Each row was made from one small tree. The marks that hang from a mark follow it in brackets, in alphabetical order. Every link used is in the known rows. Write each row's tree.
Known rows:
E{X{M{F{W}}}}: [ 60.7  17.0   2.9   6.0 -28.9 -19.4  14.1 -16.9  12.6 -10.7  14.6 -37.2
  10.0   1.6 -20.2 -18.3 -14.1  28.4  -1.8   6.7]
X{M}: [ 23.1  -4.9   8.1  -5.7 -24.7   1.3  13.8  -7.0  -6.6  10.0  17.9  -3.6
  -4.8  11.8   2.4  -8.6   1.1 -10.6   0.1  -1.7]
F{E{X} W{Y{M}}}: [ 36.8  17.5 -33.7  27.2   7.1 -14.3 -11.1  15.7  19.4 -38.0  29.5 -20.2
  13.7  -4.0  -0.5 -47.6   3.5  42.2  -4.8  -0.3]
Y{M{F} P}: [ 16.1   7.1   4.1   4.4  19.6  -4.0  -4.2  -4.1  13.1 -23.0  -9.6  -5.8
 -22.1  -4.8  -4.2 -11.9 -18.2  17.2  -9.0  -1.6]
M{F{E W{Y}}}: [ 46.1   3.0 -23.8  24.8 -40.5  -4.9   2.2   9.5  -8.1 -21.4  -5.3 -13.4
  -5.6 -23.7  -3.0 -27.5  16.2  22.0   3.0   4.8]
E{X}: [  0.3  16.8   0.9   5.6   8.3  -8.1   3.1  -8.2  17.9  -6.3  11.1 -14.5
  14.4  -2.3  -8.1  -6.4 -10.0  15.8  -7.5  11.2]
F{E{X}}: [  4.2  15.5  -4.8  13.5   6.7 -13.7  12.9  -0.1  17.4 -12.2  23.1 -19.7
   7.2   0.7 -15.0 -26.9   2.9  22.0 -13.5  17.8]
Y{E M{F{W}} P}: [ 22.1  10.3   6.0   9.2   8.3  -8.0 -20.7  -8.4  16.6 -37.0 -11.5 -19.9
 -22.4  -1.5  -3.3 -16.7 -18.8  45.3   3.0 -15.6]
M{F{E}}: [ 18.1   3.5  -2.5   9.4  -3.6  -9.8   8.6  -4.8   1.7 -11.0  -9.7 -15.0
 -15.0  -6.8 -17.9 -14.4  13.4  13.4  -5.0  15.3]
W{X}: [ -9.3  -3.9  12.9  -6.8  12.8  -8.8   4.2   1.0  -9.6 -20.6  -4.4  17.6
 -16.3  10.5 -16.9  16.8   1.1   7.4  -3.7   7.9]
X{M{F}}: [ 34.8   1.9  11.4  -3.2 -29.2  -5.0  13.1 -21.5  -5.8   2.5  -3.4 -14.7
 -11.5   3.6 -10.8  -3.0   1.4  -3.7   0.9   7.3]
Y{E}: [-17.6   1.7   9.8   0.4  -9.2   2.4 -14.4 -16.7   2.1  -5.6  -7.7  -6.7
  -8.5   3.6   2.0   4.2   4.4  11.2   8.1  -2.6]
P{Y{E M{F}}}: [  5.1  10.0   0.1  10.0  18.8 -13.9 -21.1 -37.4  25.2 -51.7 -26.9 -22.4
  -9.9  -3.6  -8.6  25.5  -2.0  29.3  17.4  -2.2]
M{F{W{Y{E P}}}}: [ 19.8   7.9   3.3  20.9 -64.5   8.3  -7.9  -5.1  -5.9 -24.1 -15.6  -6.3
 -17.0 -30.0  12.8 -11.4  -8.1  24.7   4.5  -6.7]
P{Y}: [  5.6  -1.6  -4.8   8.7  -5.6  -5.6  10.0  -8.0  10.9 -22.2  -1.8  -1.4
   6.9  -9.8   2.4  23.2  -4.4  -2.5   6.6  -1.3]
F{E W{Y}}: [ 31.3  -2.4 -26.5  22.8 -37.3   0.9   3.0  22.7  -9.1 -16.6  16.4  -2.5
   1.6 -13.5   9.1 -33.0  15.1  13.5   1.0  -3.9]
P{Y{M{F{E W}}}}: [ 52.8   3.4 -26.4  22.0  24.4 -26.4   0.1  -0.9  25.5 -55.0  -2.3 -26.6
  -3.7  -5.2 -17.4  -8.5   1.4  39.9   7.8  -4.6]
F{E}: [  4.2  -3.4  -6.3   8.0   1.5  -4.6   8.6   8.6  -0.5  -5.6  11.5  -4.0
  -8.5   2.5  -5.6 -21.3  13.3   6.7  -5.8   6.6]
X{E M{F}}: [ 47.5  -1.0   8.1 -11.7 -33.6  -6.8  18.8 -12.6  -6.7  -6.0   1.1   1.6
 -11.1  -1.3  -3.7   9.7 -12.0 -11.6   2.8  11.3]

Write each row's tree:
[ 42.6   5.5 -19.0  17.2 -41.2  -0.9  -6.4   0.6  -8.6 -18.0 -16.1  -8.9
   3.3 -26.5   2.5  -4.9   2.8  15.5   8.7  -1.7]
M{F{W{Y}}}
[-17.1  20.7  12.3  19.7 -50.0  11.4  -1.9 -11.7   9.3 -18.9  10.6  -4.3
  -1.7 -22.0  17.7 -16.0 -13.5  16.6  -8.0   8.2]
W{Y{E{X} P}}
[ 38.0  -3.5  20.6 -19.2 -19.1 -15.3  22.4 -11.2 -17.7 -25.5  -2.5  19.6
 -28.3  10.2 -21.4  26.7 -11.7  -4.8  -0.9  19.0]
W{X{E M{F}}}
[ 42.8   3.0 -12.5  13.9  -7.2 -16.3   6.7   7.2   2.4 -17.7  -4.1 -22.0
  -7.8  -7.8 -19.1 -23.4   8.2  29.7  -0.4   3.6]
M{F{E W}}
[ 44.8   5.4   1.2  11.8 -75.5   1.9  -8.1 -22.8 -13.3 -15.2  -5.6 -18.9
  -9.3 -10.1   6.2 -10.7   8.8  16.2  16.9  -5.2]
X{M{F{W{Y{E}}}}}
[-17.0   5.0  12.0   2.4  14.9   3.3 -17.6  -5.9  14.2 -22.9   2.7  -0.6
 -21.5   8.1  10.1 -14.5 -13.1  21.3  -2.7 -12.9]
Y{E M P}
[  4.0  11.7  -7.0  11.3 -10.7   2.6 -35.0 -26.5   3.3 -33.1 -25.9 -12.3
 -14.2  -9.7   5.7  -1.4  10.8  23.3  14.2  -0.7]
W{Y{E M{F}}}
[-12.2  22.2   2.4  18.7 -12.9   5.4 -19.6 -11.7  20.1 -33.6  13.0  -7.0
  -4.5 -10.2  17.1 -23.7 -15.5  29.1  -7.2  -0.3]
W{Y{E{X} M P}}
[ -7.4   2.5  -2.9   8.1  24.4  -8.2 -21.2 -23.9  24.6 -42.9  -6.3 -10.6
  -3.0   5.9   3.8  18.4  -2.1  21.5  16.4 -10.7]
P{Y{E M}}
[ 12.9  -9.1  20.7   1.4 -59.4   9.0  25.9   5.8 -27.3 -16.0  19.7  32.7
 -31.3  -0.7   7.9  -6.0  -6.0 -16.0 -13.1   5.9]
W{X{M} Y{P}}
[-13.1  19.2   8.0  14.7  -7.7 -11.9  -0.6 -32.3  31.5 -34.6   3.3 -22.9
  14.6  -7.2  -3.8  20.6  -9.1  24.4   7.1   7.6]
P{Y{E{X}}}
[ 32.8  -0.5   0.4   6.3   5.6 -24.9  11.0   8.6  -5.8 -38.4  -8.4  -4.5
 -24.6   3.1 -36.7  -7.0   8.6  35.7  -4.5  11.7]
M{F{E W{X}}}
[ 31.6  15.8  -0.3  15.4 -66.1  -1.3  -4.2 -16.8   2.7 -15.1  26.7 -22.4
  13.0  -3.0   9.9 -24.6  -1.9  25.0   7.8  -3.3]
F{W{Y{E{X{M}}}}}
[  0.4  -0.4  -7.0   2.3  17.9  -3.7 -16.8   3.9  -9.5 -40.7  -2.4  24.0
 -16.3   6.3  -3.0   5.4   5.9  11.0   0.7   2.1]
W{X Y{M}}
[ 36.2  18.2  11.4   1.3 -24.5 -13.2  16.4 -29.2  11.8  -3.3   8.2 -29.6
   3.6   2.4 -18.5  -9.1  -8.3  12.9  -6.4  18.7]
E{X{M{F}}}
[ 19.5   4.7  -1.1  11.9  20.2  -8.6   4.8   4.5  13.9 -28.4   1.0 -11.1
 -30.3  -0.5 -11.0 -32.4  -4.9  23.4 -15.3   5.3]
Y{M{F{E}} P}
[  0.9  14.9  31.2   3.6 -40.2   0.0  15.5 -22.2  12.6  -4.9  29.7 -16.3
  -9.7   7.7   3.4 -21.7 -20.1  14.3 -11.9   4.0]
Y{E{X{M}} P}
[ 26.5   9.2   4.4   7.6 -17.8 -12.1  25.4  -7.3   9.7  -2.1  40.2 -22.3
   1.9  13.1 -12.9 -36.4   3.9  11.2 -13.9  16.2]
F{E{X{M}}}
[ 18.1  20.6  -1.4  14.5   2.6 -18.6  11.8 -13.5  19.1 -17.4   1.6 -30.8
  -0.2  -8.0 -26.8 -20.5   3.4  28.6 -12.1  26.7]
M{F{E{X}}}
[ 18.2  -5.9  -2.9   5.2  10.8 -20.0  11.2  21.9  -7.9 -31.2  12.6   7.6
 -18.5  12.6 -24.7 -12.0   8.9  28.9  -5.5   2.8]
F{E W{X}}
[ 48.5  -8.7   7.9 -16.2 -18.3 -16.9  20.9  14.2 -17.2 -26.0  23.2  25.2
 -15.0  18.9  -9.9  11.1 -17.7   4.2   2.3  -1.0]
F{W{X{E M}}}
[ 41.6  -0.2   1.9  -9.0   3.0 -21.8   6.5   8.8  -7.5 -42.2 -15.2  15.8
 -16.8  -3.2 -23.5  27.5 -18.3  22.3   3.6   9.2]
M{F{W{X{E}}}}
[ 26.1  -8.9  17.8 -20.1 -15.8 -10.1  22.9   2.3 -18.0 -18.6  17.0  30.4
 -21.1  18.7  -9.0  20.0 -11.9 -12.2  -2.6  11.2]
W{X{E M}}
